Known rows, with every way that one mark hangs from another:
matefu[foset[pafegav] zotigu[loguvoz[nubaki]]]: [  2  11   6 -12   2  -6 -13   1   5  27  48 -12  15  13  -3  11  13  29
  -2 -18  -6  61   0  -6 -19  11   7   5  43   0 -31  21  18 -10  -3  -5
 -10  -9  26 -17   6   2   6  14 -17 -13  11 -15  13   8   6   1  -4  -4
  -4  -8   1  24   0  15  -6   9  -7   2  -1]
loguvoz[nubaki[matefu[foset[pafegav]] zotigu]]: [ -2  -5   5  -7   8  -6   5   1  -2  31  26  -3  33  11  -7  -9  28  23
 -24 -12   4  65   7   2 -31  26  13   9   7 -10 -46  28  43   4  12  -5
  -6  -3  13 -23   3  -2 -15 -18  -3 -17  15  -6   2   8   4  -4 -10   1
   6 -18  -6  14  -5  20 -14   2  -6   2  -6]
foset[pafegav[matefu[zotigu[loguvoz]]]]: [-11  15   2  -9  -6 -11 -10   9   9  12  26 -11  10   6   5   3  21  22
   4 -17  -3  31   3  -2 -17  15   0  15  26  10   3  27   5 -16  -1  -8
  -8 -17  30   4  12  14  12  31 -12   0  -2 -15  13  -2  -1   9  -7  -1
  -2  15   4  12  -1  14 -10   3 -11   8  -4]
zotigu[foset loguvoz[nubaki]]: [  5   6  -9 -10  13  -9  15   6   4   2  -1 -16   8   3 -12   3   5  18
   6  -3 -15  47 -15   4 -13  -4   4   1  55  -3 -34  19  27  21   0 -10
  -4 -30  31 -12   0  -2  -3  20 -11  -4 -15  -6  -3   0  -8  -8   8  -6
  -8  -5  -7  15   3  10  17  15  -8  15  10]
loguvoz[pafegav[matefu[zotigu]]]: [ 11   1  -9  -6  -4 -15  -3   9   5   5  19  -6  11   6  18  -1  16  12
  10 -22  -7  21  -1  -9  -7  21  -3  25   1  10   1  22  -7 -16   3  -2
  -2 -21  16   2   6  -6  16  25 -14  20  -5 -10  21   4 -28   8  -3   9
   7  12  11   9  -6  14   3  -7  -7   4  -5]
loguvoz[foset[pafegav] nubaki]: [ -7  -9  -6  -5  -6  -5  12  14   8  28  10  -5  21   2  -2  -3   8  20
  -4 -15   1  24   3  -5 -12  21  -3   8  -8  -6 -33  18  27  -2   0   0
 -11   8  19 -13  -4  -3   2   1  -4 -16 -11   5  -2   9  16  -7 -11  -8
   0   0 -10   0  -4  13  -5  -1  -5  11  11]
pafegav[matefu[foset loguvoz zotigu]]: [  9  21   0 -10   3   8   2   6  -4  24  51  -6  27   7  13   1  11  22
  10 -27 -16  48  -4  -7 -10  29   6  16  18   7   7  34   0 -18  15  -1
   2 -11  11  -7   7   7  10  36 -24 -11   5 -20  45   3 -15  10   7   2
  -1   3   4  32  -6  27   5   0 -21 -10  -4]
loguvoz[foset pafegav[matefu]]: [  4 -10 -14  -4 -12 -16   7  16   9  23   2   1  24   5   7  -9   3   9
  10 -33  -7   8 -12   1  -6  16  -7  28 -17   2  -1  22  -3  -8   1  -3
  -5 -23  20   2  -4 -10   9  12  -4   2 -20   0   6   2 -21   3  -7   4
  10   7   4  -3   2  16   8  -8  -8   9   1]
pafegav[matefu[foset zotigu]]: [  7   7  -2  -8   1 -14  -1   1   3  13  41  -5  17   6   7  -1  10  17
   6 -20 -12  36  -6  -9  -8  24   4  16  10  13   4  32  -5 -18  10  -1
   3 -14  16  -7  10   1  16  33 -17 -11   2 -16  31   5  -9   6  -3   2
  11  10  10  26  -1  22  -3  -6  -7  -3  -6]
matefu[loguvoz zotigu[foset]]: [  6  28  -3 -11  12  21  31  17  -2  16  22  -6   7  12  19   9  23  19
   9 -17 -19  22  -1  -6  -8  21  -3  12  36  10  -9  20  10  -6   9   1
   3 -18  13  -6   7   1  -2  15 -19  -2 -13 -16  35  -4 -14   2   6  -3
  -4  -8  -4  30  -7  21  11   7 -24   1   3]
foset[pafegav[matefu[loguvoz zotigu]]]: [ -4  26   2  -7   1   7   0  18   5  18  28  -9  21  12  15   2  22  19
   7 -19   0  36   7  -6 -13  34   0  18   9   8   5  31  10 -21   3  -1
  -1  -2  16   6  13   2  10  29 -19   3   2 -16  41   1   1  12  -7  -1
   1   9   0  17 -11  20 -14  -4 -22  -1  -5]
loguvoz[foset[pafegav] nubaki[matefu]]: [ -5 -11  -5   3  -2  -3  19  16   4  29   7   0  26   3  -5 -15  23  32
 -17 -10   0  22   3   1 -12  18   0  11 -12   1 -45  25  35 -12   1 -12
  -5  -1  19 -15  -7   1  -8 -18   1 -17 -14   3   4   7  19  -2 -10  -3
   5 -19  -9  -5  -9  19  -6   0  -7   8   7]
foset[pafegav]: [-10   0  10   0  -3  -3   7  10   5  13   1  -7  21   4  -3   2   5  10
   0 -18   0  20  16   1 -11  17   0  14  -1   0  -7  17  17  -9  -6   1
  -6   5  19  -5   7   4  -7   4  -1  -9   5  -1   7  -3   6   5 -10  -2
  -4  -1  -4   3  -1   7 -10  -2  -5   5  -1]
pafegav[matefu[zotigu]]: [  2  10  -2  -2   2 -14   2   4   1  -1  20  -4   7   4  10  -5  21  13
   7  -8  -8  11  -1  -6  -9  19   0  13   1  15   8  32  -2 -14   6  -8
   2 -12  18   3   9   2  18  30 -11   1  -4 -10  22  -2 -10   9  -3   0
  10  19   6   8  -9  20  -1  -5  -6  -1  -2]
zotigu[foset pafegav]: [ -7  -8 -16  -5   7   4  26  14   3   4  -3 -11  14   2   1   0   3   7
  12 -10 -11   7   7   6  -9 -13  -4  10  30   0 -17  16   9   9   1   1
  -9   7  26 -11   8   7   4  27 -12  -5 -13   3   9  -2 -18  -1   3  -4
   5   2   2  18  -4   9  11   1 -11   7   2]
loguvoz[nubaki]: [  6  -7  -1  -2   6  -4   8  -1   4   2   6  -6  20   2  -5  -7   1  12
  -2  -2  -6  26  -4  -3  -7  14   3   6   6  -3 -33  25  23  12   2  -7
   6  -7  13 -13  -2   0  -3   7  -3  -3   1  -3   4   0  -3  -4   0   0
   1  -3  -7   5  -7  11   3   0  -5   3   4]
foset[pafegav[matefu[loguvoz]]]: [ -4  17   1  -1  -6   8   0  12   7  14   7  -8  34   5   2   0   4  13
   6 -25  -2  43   8   6 -11  30   2  16   8   2   3  28  21  -9   2   0
  -7  -2  14   3  13   7  -3  28 -15  -5   3 -12  23  -3   7  10  -7  -1
  -1   8  -5   7  -2  15 -17  -7 -22  -1  -5]
zotigu[foset[pafegav] matefu[loguvoz]]: [ -8  14 -10  -8   1  18  53  21   6  21   8 -14  24  11   7   5   5  13
   8 -27  -9  50  17   5 -12  20  -4   9  25  -4  -4  16  22  -4  -1  -2
 -16 -17  17  -7   6   1   3  24  -5  -7  -8  -7  19   0   3   4   1  -1
  -7 -19 -13  15  -1  15  -1  12 -24   1   4]
foset[pafegav[matefu[loguvoz[nubaki] zotigu]]]: [  3  16  -5  -6   5   7   0  12   6  16  31 -11  19   8  15   0  24  30
   3 -15  -2  59   9  -6 -10  38   2   9  16   3 -21  39  22  -5   2  -2
  -4  -3  12  -2  10  -1  14  31 -20   6   3 -15  37   6   6   8  -6   2
   1  11  -3  14  -8  21 -11  -5 -23  -1  -1]
pafegav[matefu[loguvoz zotigu]]: [  6  27  -1  -5   2   6   4   8  -1   6  28  -9  18   6  13   1  19  17
   9 -15 -13  25   0  -4  -6  28  -2  12  12  15   4  32   1 -11   7  -5
   9 -10  14   5  13   3  10  34 -19   1  -3 -14  40   2 -17   6   7   1
   1  12   1  18 -10  21   2  -1 -23  -3   1]
nubaki[pafegav]: [ -4  -2   8   4  -2  -2  15  -8  -4  -3  -3  -4  18   2  -2 -11   9  13
  12 -14  -3   8  -1   7  -1  16   1  10   8   2 -10  20  18   5  10   1
  10   2  18  -3   1 -22  -6  -6  -2  -7   3   4  17  -7 -18  -1  -1  14
   3  -2   1   9  -5  17  -1  -2  -4   1   7]
matefu[foset[pafegav] loguvoz[nubaki] zotigu]: [  7  16   4  -9   9  20   2  13   2  36  55  -6  25  18  13   9  14  30
   1 -21  -5  69   9  -9 -15  38   6   7  23  -3 -28  28  27 -15   5   1
  -5   3  10 -16   6  -2   0  15 -20  -6  13 -19  37  11   9   2  -3   1
  -3  -9  -3  30  -2  23  -3   1 -18  -4   2]
matefu[foset]: [  5  -2   6  -2  -2  -4   8   0  -4  15  19  -5  26   2  -7   1  -8  11
   4 -18  -9  28  -2  -1  -8  14   5  12  13   3  -8  21   8  -9   6   0
   4  -6  16 -15   0   2  -4   8  -8 -19  10  -4  14   1  -8   2   2   1
   1  -7  -1  19  -1  12   4   1  -5  -1  -1]
nubaki[zotigu[loguvoz pafegav[matefu]]]: [-10   7  -6 -14   0 -14 -15   1   7  -4   3 -16  22   4   0   0  19   1
   8 -14 -14  21   4  10 -31 -12   8  11  30   0  -4  14  13  27   9  -1
 -11  -4  28   6  11  15  -4  34  -3  -2  -9  -4   2  -6 -38  -4   5 -12
   5  18   4  12  -1   5  10   5 -13   4  -5]
zotigu[loguvoz pafegav[matefu]]: [ -7   5  -7  -7  -2 -16 -17   7   8  -2  -1 -15  19   1  -6  -5   2  10
  14 -14 -15  15  -5   8 -11 -18   6  14  30   3  -2  23   3  11   2  -8
 -11  -2  32   4  18  20   2  41  -6  -4  -6  -1   8  -6 -26   4   3  -5
  -1  18   1   9   1  -1  10   2 -11   5  -4]
loguvoz[foset[pafegav]]: [ -9  -5   1  -3 -10  -6  19  12   8  30   6  -2  26   3  -2  -2  11  19
  -3 -25  -3   3   6   0  -9  18  -6  15 -14  -3  -9  16  16 -16  -4  -2
 -11   5  19  -7  -5   3  -3  -3  -3 -18 -13   1   2   1  15  -1 -10 -11
  -2  -1  -5   1  -7  12  -8  -3  -8  10   3]

Rows:
[  5   2 -12  -7 -16 -11  26  10  11  25  10 -11  20   9   0   1  -1  10
   4 -35 -16  12  -8   3 -15  -1  -1  23   8  -4  -7   8  -1   1  -2 -16
 -13 -46  25  -9  -3  -5  -2   5  12   7 -26   5   1   2 -29  -6   3   2
  -7 -17  -3   1   1   6  21  18 -15   7   3] : zotigu[loguvoz[foset pafegav] matefu]
[ -8  12  -7  -9  -2  -9  39   6   5  -7   2 -18  14   5 -12   4   3   9
   7 -13 -20  31   0   6 -12  -9   2   9  46   6  -6  11   6  13  -2 -15
  -9 -45  29  -7   5   5   1  27   1  -5 -19  -8   0  -7 -17  -5   8  -7
  -9 -12  -5   6   2   8  19  20 -14   4  10] : zotigu[foset loguvoz matefu]
[  4  11 -18 -13  12 -19   4   8   4  -2  18 -13  -3   7   4   0  23  25
  10   2 -16  51 -15  -4 -15   4  -4   5  54  14 -21  29   9  13   8 -10
  -4 -35  29  -5   7  -2  19  41 -22   6 -17 -17  13   7 -12   0   3  -3
   3  15   0  19  -1  18  14   7  -8  12   7] : pafegav[matefu[zotigu[foset loguvoz[nubaki]]]]
[  8 -10 -13  -6  14  -4  27  10   1  15  -3  -7  16   7   6 -12  31  18
 -16  -5  -3  52  -8   4 -27  12   3  16  22  -8 -52  17  32  18  15  -8
  -6 -31  14 -17  -4 -13 -14 -19  -4  20 -16  -7  -1  10 -28 -12   0  15
  12 -23  -5   9  -7  14  12   7  -7   9   0] : loguvoz[nubaki[matefu zotigu[foset]] pafegav]
[ -9   6   3  -4  -4 -10  -2   7   4   9  21  -8  13   6  11  -1  21  18
   3 -14   2  25  14  -4 -11  28  -2  17   3  13   5  29   6 -22   0   2
 -10  -1  19   0  14   7  19  31 -15  -4   3 -11  19   0   4  11 -16  -3
   3  18   4   8  -3  16 -17  -6  -2   1  -6] : foset[pafegav[matefu[zotigu]]]
[ -2  10 -20  -5   7  12  18  21   3   8   2 -13  27   8  12  -3   6  13
  16 -21 -19  34   4   7 -10   0  -2  16  38   2  -2  23   6   9   6   0
 -10   6  20   5  14  13   4  48 -19  -1 -11  -9  27  -6 -19   2   7  -3
  -1   9  -3  24  -6  14   6   0 -24   0   4] : zotigu[foset pafegav[matefu[loguvoz]]]
[ 14  11  -7  -1   5   0   0   4   2  17  31 -10  38   8  -3  -7  -2  19
   6 -18 -14  76  -8  -1  -9  27   7   9  21  -1 -22  35  20   4  10  -6
   2 -10   9  -8   5   0   4  31 -19  -9   7 -15  28   9  -6   5   5   1
   1   3  -5  24  -2  21   6   1 -17  -4   0] : pafegav[matefu[foset loguvoz[nubaki]]]
[ -2  -5   4  -1   2  -2   7   8  -1  33  26  -7  31  11  -8  -8  11  31
 -19 -10   4  63   0   2 -12  22   9   5   4  -2 -43  31  38 -15   1 -11
  -7  -1  19 -24   2   3  -5  -8 -10 -13  14  -5  10   5  16   3  -7   9
   7 -27  -7  13  -3  17 -10   0  -6  -1  -2] : loguvoz[nubaki[matefu[foset[pafegav]]]]
[  4  27 -12  -9   8   6  24  14   1   6  24  -7  11   6  18  -4  26  19
  13 -18 -17  38  -4  -4 -12  21  -5  15  34  15   1  32   3  -7  11  -3
  -5 -20  16   0   9   4  11  38 -26   5 -14 -19  41   3 -15  11   6  -1
   2   8   1  23  -6  23   5   3 -25   2   2] : pafegav[matefu[loguvoz zotigu[foset]]]
[  4  12 -13 -13   2  11  53  13   2  17   8 -11  23  10  14   8  17   0
   7 -32 -15  50  10   8 -23  20   1  22  28 -16 -13   3  12  18   9  -1
 -13 -40   6  -2   1 -16  -5   8   1  19 -16  -9  19   3 -41  -9   9   4
  -4 -24  -9  16  -4  17  15  19 -30   0   3] : nubaki[zotigu[foset matefu[loguvoz[pafegav]]]]
[ -7  -6  -1  -7  15   2  29  11   2  15  -4  -8  19   8  -1  -9  39  22
 -19   0   2  53   6   8 -29  20   2   7  23  -5 -49  20  47  14  10  -3
 -11  -8  21 -17  -1  -7  -9 -21  -6  -6 -10  -5  -1   3   7  -8  -5   1
   9 -21 -10   9  -7  18  -8   5  -7   2   2] : loguvoz[nubaki[matefu zotigu[foset[pafegav]]]]
[  1   7 -15 -15  -2   5   7  16   1  21  12  -8  37   4  14  -1  22   6
   2 -31 -15   8   7   4 -28  11  -2  17   1  -4  -2  20  16  17  15   4
 -12   5  13  10   4   9  -9  26  -8 -13 -19  -2  23   2 -26  -8   1 -17
   3  11  -1  14 -13  18   8   0 -24  -3   1] : nubaki[zotigu[pafegav[matefu[loguvoz[foset]]]]]
[  4  12   3  -8   1   1   4  -3  -8  19  28  -3  42   8   4  -7  16  12
  12 -33  -8  61  -2   7 -26  31  15  18  22  -5  -1  28  22  17  28   8
   3  -4   8   0   4 -24 -11  10 -10 -12  10 -15  36  -1 -30  -1   9  11
   4   0   3  32  -7  31  -3   1 -19  -9   2] : nubaki[pafegav[matefu[foset loguvoz]] zotigu]
[ -1  19  15  -3   7  15  21  -2 -11   9   2   1  29   4   2 -17  40  20
 -11 -16  -5  22  -5  12 -22  29  10  17   9  -3 -25  25  42  14  21  -2
  12  -4   6  -3   0 -25 -35 -32   7   0   2  -3  32  -7 -30  -5   3  18
  -2 -22  -3  15 -15  24  -4   9 -27  -4   3] : nubaki[matefu[loguvoz] pafegav zotigu]
[ 12   9  -7  -3   7  12  30  -7  -3  14  33  -7  38  11  -3 -11  -7  20
  14 -22 -12  71   1   4  -5  29  13   5  25 -11 -28  29  28  13  17  -2
   1 -11   5 -13   0 -26   0  15   3  -7  12  -4  38   4 -14 -10  10  18
  -7 -20 -10  25  -6  29  10  13 -20  -9  11] : zotigu[matefu[foset loguvoz[nubaki[pafegav]]]]
[  9   2 -20 -10   1 -12  19  16   8  13  15 -11   5  10  19   2  15  14
  12 -21 -11  32  -9  -2 -10  15 -12  25  23  10  -1  24 -11 -11   9   0
  -9 -32  16  -2   7  -9  23  29 -23  22 -18 -10  23   5 -28   5   1  14
   9  12   8  17  -1  17   7  -1  -6   9  -2] : loguvoz[pafegav[matefu[zotigu[foset]]]]
[  1   4  -9 -13 -10 -22  -7  12   7  23   8  -7  21   7   0   0  21   6
   3 -35 -15  20 -12   5 -34   5  -2  27  13  -5  -4   9   4  13   6  -4
  -9 -40  25   4  -3  -9  -7   4   1   4 -23  -4  -4   3 -37  -3   3  -5
   1   8   3   1   2   9  11   5 -15  11   0] : nubaki[zotigu[loguvoz[foset pafegav[matefu]]]]
[ -5  11 -12  -9  16  18  33  15  -9  14   1  -9  26   6  11  -7  37  17
 -10 -15 -12  26   5   9 -27   3   3  11  37   0 -30  15  31  16  16  -1
  -2   0  14  -8  10   8 -26  -1 -10  -4 -14  -1  22  -4 -31  -4   7  -3
   3 -22  -7  24 -13  16  11  10 -22  -1  -2] : nubaki[matefu[loguvoz] zotigu[foset pafegav]]
[  8  12 -11  -1   6   2   3   4   2   5  12  -5  28   1   2  -7   4  15
   9  -6 -12  53  -4  -1  -7  25   4   9  17   2 -25  34  20  13   3  -7
  -1 -10  12   2   1   0  -2  26 -12   1   2  -8  27   3  -6   1   5   3
   1   7 -11  10  -6  18   8  -5 -23  -1   1] : pafegav[matefu[loguvoz[nubaki]]]
[-10  14  -3 -14  -8  10  42  18   3  33  17  -6  37   7   6   6  25   8
  -6 -35  -9  24  22   2 -29  33   1  12  -9 -13  -7   9  23   4   5  -1
 -16 -11   7  -3   0   0  -6   3  12 -18 -17  -6  17   6   1  -5  -6 -19
  -8 -13 -14   5  -7  14  -5  11 -31  -3   8] : nubaki[zotigu[matefu[loguvoz[foset[pafegav]]]]]
[ -4  14 -17  -8  10  20  51  18   4   7   5 -16  22   7   9   2   1  11
  11 -20 -20  29  13   1  -5  -5  -3  11  34   1 -10  15  10  10   4  -3
 -11  -2  15  -5  11   9   4  41  -4  -3 -13   1  29  -2 -24  -3   9  -3
  -7 -15  -9  21  -6  11  16  13 -27  -5   3] : zotigu[foset matefu[loguvoz] pafegav]
[ -5  11  -1 -13   7  -9  15   1  -1   2  -1 -12   8   1  -8   8  26  11
   3 -10 -16  29  -5   5 -33  -4  -2  12  53  -2 -16  10  20  26   8  -6
  -5 -31  26  -6   0   5 -14   6  -5  -7 -17 -10  -4  -6 -25  -8   9 -12
 -10  -4  -6  15   0  11   8  13  -7  13   5] : nubaki[zotigu[foset loguvoz]]
[  7  -3 -14  -5   1 -14   9  -2   3  14  24   0  12   1  13 -18  30  26
  11  -9  -4  20 -12  -1  -5  30  -5  12  -1  10 -20  32  10   2  22   3
   1  -5  15  -2  -5 -29  20  16  -7  -5 -22  -3  30  12 -11  -4  -4   9
  12  20   6  13 -12  31   3  -2  -2   2  18] : loguvoz[foset nubaki[pafegav[matefu[zotigu]]]]
[ 10 -13 -17   0   0  -6  14  16   4  32  10  -2  20   9   2 -18  15  26
 -14 -19  -4  21 -16   2  -7  12  -2  20 -16  -3 -50  27  23 -11   6 -14
  -1 -23  18 -18 -12 -14 -12 -25  -2   9 -19   7   5  13 -10  -6  -6  10
  10 -21  -6  -4  -8  13  15   3 -10   9   2] : loguvoz[foset nubaki[matefu] pafegav]
[ -3  16  12  -1  -1  20   9  15  -5  38  29  -6  42  14  -2  -5  11  23
 -12 -31  -4  55   2   3 -13  25  10  13  10   0 -20  27  34 -28   5 -10
   1   0  17 -18   9   8 -21 -14 -12 -16  16 -11  30   0   9   7  -2   7
  -4 -36  -7  19  -4  18 -11   6 -24  -7  -6] : nubaki[matefu[foset[pafegav] loguvoz]]
[ -3   9 -17  -7  -6   7   9  17   5  23  10  -7  34   4   9  -6   7  10
  12 -32 -16   7   2   4  -9   4  -5  12   0   2  -4  26   6   2   6   0
  -5  11  15   4   8  12  -3  34 -12 -15 -22   4  28   2 -19   0   2 -12
   1   8  -1   9  -5  18   8   0 -27   0   4] : zotigu[pafegav[matefu[loguvoz[foset]]]]
[ -6   7   2 -14 -13 -22  -2  -7   1  12   5  -5  23  -4  -7  -8  31  15
   8 -28 -10  14 -14  10 -27  13   3  14  17  -1   1  18  15  21  21   1
   2 -23  22  10   0 -19  -4   0   8 -17 -24  -5   7  -1 -27  -7   6   0
   2  17   4  12  -2  22   7   9 -11   9  15] : nubaki[pafegav[matefu] zotigu[loguvoz[foset]]]
[  7   7  -5  -9   9  14  19   0  -3  25   9   1  29   7   9  -9  32  20
   1 -22  -3  26  -7   5 -21  35   2  11   9 -13 -37  17  38  32  25   7
   5   0   4   0  -9 -30 -19 -15   3 -11 -14   0  24   4 -21 -15   5   3
  -1  -2  -9  19 -13  29  10  10 -24   4  19] : matefu[loguvoz[foset nubaki[pafegav zotigu]]]
[  2  23  11  -7  -1  18   5  10  -4  38  49  -5  27  18  14  12  13  25
   0 -34  -4  49  11 -10 -17  31   1  15  21   1  -6  23  11 -29   9   2
  -2   4  12 -16   8   5  -1  13 -19 -13  12 -17  40   3   3  12  -3   0
 -10 -15  -2  33  -3  22 -11   2 -24  -8  -2] : matefu[foset[pafegav] loguvoz zotigu]
[ 19  -5  -9  -1   7  -3   6   6   0  30  46  -4  15  17  12 -14  18  33
 -11 -14  -7  51 -13  -4 -11  23   4  18   7   3 -42  31  15 -20  12 -12
   0 -20  14 -28  -1 -11   0 -13 -12  13   7  -6  27  11 -21  -1  -5  21
   8 -24   3  21  -3  23  12   3  -6   0  -9] : loguvoz[nubaki[matefu[foset zotigu]] pafegav]
[ -4   2  -7  -4   9  -7  15  -5   6   1  -3 -11   8   5 -11  -7  11  25
  13  -7 -11  48 -18   7 -10  -1   1   4  59   0 -39  19  28  31  12  -5
  -4 -20  26  -9  -2 -25  -1   4  -7  -1 -14  -3   6  -2 -16  -7   8  10
  -4  -2  -4  16  -3  17  14  14  -9  14  16] : zotigu[foset loguvoz[nubaki[pafegav]]]
[ 12  22  -4  -8   3  18   8  15   2  26  28  -3  14  14  23   5  12  16
   7 -29 -13  22   2  -8  -6  25  -4  21  11   3 -10  19   3 -17   3  -3
   3 -15   6  -3   4  -8  -8   3 -11  21   1 -12  34   0 -31  -1   1   9
  -6 -12   3  20  -9  16   5   5 -24  -2  -2] : matefu[loguvoz[pafegav] zotigu]
[  8  14  -1  -1  -2   5   1   8  -2  22  27  -8  34   5   2  -2  -6  15
   9 -31 -15  54  -3   0 -11  25   4  16  18   5   2  31   6  -7  12  -4
   2  -9  11  -2   6   7  -2  31 -17 -14  12 -16  31   4 -10   8   7   2
  -1   1  -3  23   0  20   2  -2 -18  -8  -1] : pafegav[matefu[foset loguvoz]]
